Each row was made from one small tree. Brackets hold a mark, then the marks that hang from it, in the order of their numbers. Every link used is in the known rows. Write each row's tree.
In the rows, 128 means zero.
Known rows
{q_229 q_395 q_457}: [ 61 137  97 193  91 148 128 121 145 143 118 135 151 114 116 126 143 139
 148 112  96 198 164]
{q_229 q_457}: [ 78 135 104 181  84 142 122 117 138 147 121 130 139 115 126 130 138 137
 142 125 100 179 164]
{q_399 q_463}: [ 68 109 123 174  67 134 144 112 120 165 112 130 137 146 131 124 129 134
 129 125  98 167 161]
{q_182 {q_670 q_395 q_399 q_457}}: [103 133 139 148  44 178 131 135 166 154 160 135 169 218 149 128 123 136
 147 123 102 151 194]
{q_457 {q_229 {q_395 {q_670 q_399}}}}: [ 48 153 114 171  96 151 105 119 157 134 107 146 154 158 136 142 147 137
 122  84 103 211 156]
{q_182 q_670}: [ 73 113 103 177  85 140 130 119 145 158 121 132 139 159 131 133 119 137
 127 126 104 148 164]
{q_670 q_457 q_922}: [104 140 124 149  68 152  75 136 149 141 148 133 146 182 128 123 140 139
 130 124 101 163 165]
{q_670 q_182 {q_395 q_229} q_457 q_922}: [117 170 157  97  67 167  94 133 175 136 169 126 157 190 131 119 133 142
 138  98 105 178 186]
{q_395 {q_670 q_457 q_922}}: [107 151 125 156  72 141  72 141 159 133 149 140 139 203 138 128 140 141
 110 113 105 185 171]
{q_463 {q_399 {q_670 q_922}}}: [104 116 137 145  86 137 113 128 137 151 122 144 145 167 112 107 138 133
 129 113 119 154 171]
{q_457 {q_229 q_395}}: [ 35 138  91 172 104 148 106 113 145 142 103 128 150 128 120 137 140 138
 133  93  98 171 139]
{q_922 {q_670 q_182}}: [ 66 138 130 162  79 147 151 130 131 159 107 111 106 150 136 131 124 133
 129 112 113 140 156]
{q_463 {q_399 {q_670 q_182}}}: [ 88 112 149 140  83 144 160 120 133 164 112 130 124 141 120 112 127 129
 152 108 126 128 176]
{q_399 {q_670 q_457}}: [104 125 127 146  76 148 131 131 143 161 142 115 124 178 138 117 134 135
 133 126 114 158 159]
{q_463 {q_399 q_670}}: [ 89 105 128 154  86 133 151 118 129 162 112 128 130 144 119 113 131 131
 137 116 121 139 163]
{q_182 {q_670 q_395 {q_399 q_463} q_457}}: [100 117 152 153  28 179 165 127 157 159 151 141 178 220 155 116 123 135
 146 127  90 157 203]
{q_457 q_229}: [ 52 135  96 159  98 142  99 110 138 147 108 125 139 134 129 139 135 136
 128 108 102 149 140]
{q_395 q_229 {q_670 q_182 q_457}}: [105 159 142 126  84 141 128 118 169 137 145 124 131 161 147 131 133 139
 121 103 110 189 172]
{q_399 q_463 {q_670 q_182 q_922}}: [ 87 125 159 143  75 149 138 130 134 164 125 144 134 186 128 105 133 132
 131 114 107 179 186]
{q_395 {q_670 q_399 q_922}}: [ 96 153 141 159  74 141  77 136 151 137 133 157 138 199 134 138 143 135
 114 109 114 214 179]
{q_922 {q_670 q_182 q_395 q_457}}: [ 88 153 144 140  48 172 147 145 152 156 141 101 125 193 147 122 122 137
 142 106 113 125 172]
{q_670 q_395 q_399 q_457 q_922}: [116 155 155 127  39 178  81 145 160 141 169 143 164 223 134 125 141 137
 144 113 105 175 188]
{q_463 q_399}: [ 79 108 120 161  77 133 132 111 126 153 109 132 139 125 115 125 130 133
 142 116 112 131 161]
{q_229 {q_395 {q_670 q_922}} q_457}: [ 76 160 103 195  95 142  90 138 164 122 127 155 158 155 121 122 150 143
 120  99  97 237 177]
{q_457 {q_229 {q_395 {q_670 q_182 q_399}}}}: [ 45 162 133 158  95 163 113 120 162 135 110 147 147 158 139 142 144 135
 138  76 106 198 170]
{q_922 {q_670 q_399 q_457}}: [104 138 139 157  53 163 148 136 140 149 130 119 129 188 151 132 138 131
 129 128 107 157 160]
{q_399 q_463 {q_670 q_922}}: [ 92 118 139 155  74 138 128 129 131 161 122 143 140 187 126 106 137 134
 118 121 105 190 172]

Write each row's tree
[ 39 149  90 180 110 138  99 118 157 135 101 132 146 148 132 137 141 141
 113  83 102 195 144]	{q_457 {q_229 {q_395 q_670}}}
[100 158 135 125  82 142  91 126 160 139 148 131 154 177 118 127 133 141
 118 100 110 197 168]	{q_670 {q_395 q_229} q_922}
[ 93 152 156 111  89 151 154 122 159 161 142 113 127 168 132 117 124 135
 134  93 125 184 177]	{q_399 {q_670 q_182 {q_395 q_229}}}
[109 135 177 131  39 176 123 130 144 149 146 156 159 196 141 117 143 131
 150 121  94 171 200]	{q_670 q_182 {q_399 q_463} q_457 q_922}
[ 75 139 172 149  37 172 188 132 132 166 118 127 137 194 149 120 125 130
 141 105 109 160 188]	{q_922 {q_670 q_182 q_395 {q_399 q_463}}}
[119 162 153 119  54 168 155 133 162 141 150 112 148 192 153 129 137 136
 121 109 109 183 167]	{q_922 {q_670 {q_395 q_229} q_399 q_457}}
[ 96 141 142 150  57 169  96 138 164 146 149 153 170 221 130 128 126 137
 135 113 106 176 195]	{q_182 {q_670 q_395 q_399 q_922}}
[ 67 144 131 181  81 144 123 128 149 144 122 147 139 170 133 138 141 135
 127  96 112 218 169]	{q_229 {q_395 {q_670 q_399}}}
[ 95 118 118 133  86 153 133 115 147 146 118 122 153 151 133 112 142 135
 137 110 106 121 155]	{q_463 {q_399 {q_670 {q_457 q_229}}}}
[ 76 127  92 158  83 161 109 116 163 142 129 126 163 167 146 132 129 140
 129 122  87 131 156]	{q_182 {q_670 {q_457 q_229}}}
[103 128 144 135  73 149 112 136 147 152 136 136 153 194 112 103 132 136
 135 101 123 150 183]	{q_463 {q_399 {q_670 q_395 q_922}}}
[ 92 124 153 154  54 152 114 123 130 151 126 161 157 184 129 124 142 131
 130 122  97 196 182]	{q_670 {q_399 q_463} q_922}
[100 161 147 123  89 158 161 123 167 149 144 120 143 144 134 112 133 138
 145 100 115 203 184]	{q_399 {q_670 q_182 {q_395 {q_229 q_457}}}}
[101 117 151 151  40 161 150 118 132 158 137 140 153 178 147 123 139 131
 144 133  93 171 178]	{q_670 {q_399 q_463} q_457}
[102 147 142 135  66 164  84 136 153 145 152 135 139 180 128 123 136 137
 146 115 103 149 180]	{q_670 q_182 q_457 q_922}
[ 87 160 134 135  51 181 130 135 157 140 131 113 154 201 157 131 139 136
 129 102 102 143 158]	{q_922 {q_670 q_395 q_399 {q_457 q_229}}}
[ 83 169 134 116  64 181  63 136 170 135 152 128 164 200 134 123 136 142
 147  92  98 140 177]	{q_670 q_182 q_395 {q_457 q_229} q_922}
[ 70 135 110 161  80 180 128 120 173 134 128 145 182 175 144 133 142 138
 142 107  84 165 167]	{q_182 {q_670 q_399 {q_457 {q_229 q_395}}}}
[ 66 150 140 154  62 159 149 138 141 161 120 105 118 176 138 127 118 135
 135  99 118 138 168]	{q_922 {q_670 q_182 q_395}}
[ 79 156 136 170  82 149  87 139 158 132 130 162 150 194 125 133 148 137
 118  94 110 232 176]	{q_229 {q_395 {q_670 q_399 q_922}}}
[ 79 156 137 155  85 139  80 135 153 141 132 146 124 183 128 132 132 138
 120  99 114 186 178]	{q_395 {q_670 q_182 q_922}}
[ 64 158 131 169  93 146  87 139 160 137 127 149 138 179 121 128 137 140
 126  85 109 205 180]	{q_229 {q_395 {q_670 q_182 q_922}}}
[105 170 140 142  68 162 171 125 160 135 130 124 153 151 145 128 141 136
 124 109 108 214 172]	{q_922 {q_670 {q_395 {q_229 q_457}} q_399}}
[105 170 125 136  83 150  95 124 169 127 151 139 170 147 121 120 142 144
 127 105 100 222 178]	{q_670 {q_395 {q_229 q_457}} q_922}
[107 151 132 119  67 153 121 122 163 145 158 113 152 171 136 125 130 141
 131 109 104 173 167]	{q_670 {q_395 q_229} q_457}
[ 81 137 118 159  71 155  89 138 162 148 144 142 162 208 124 123 120 141
 127 110 104 161 184]	{q_182 {q_670 q_395 q_922}}
[103 136 138 138  60 160 130 139 152 164 156 108 133 204 139 113 129 137
 140 115 116 153 172]	{q_399 {q_670 q_395 q_457}}
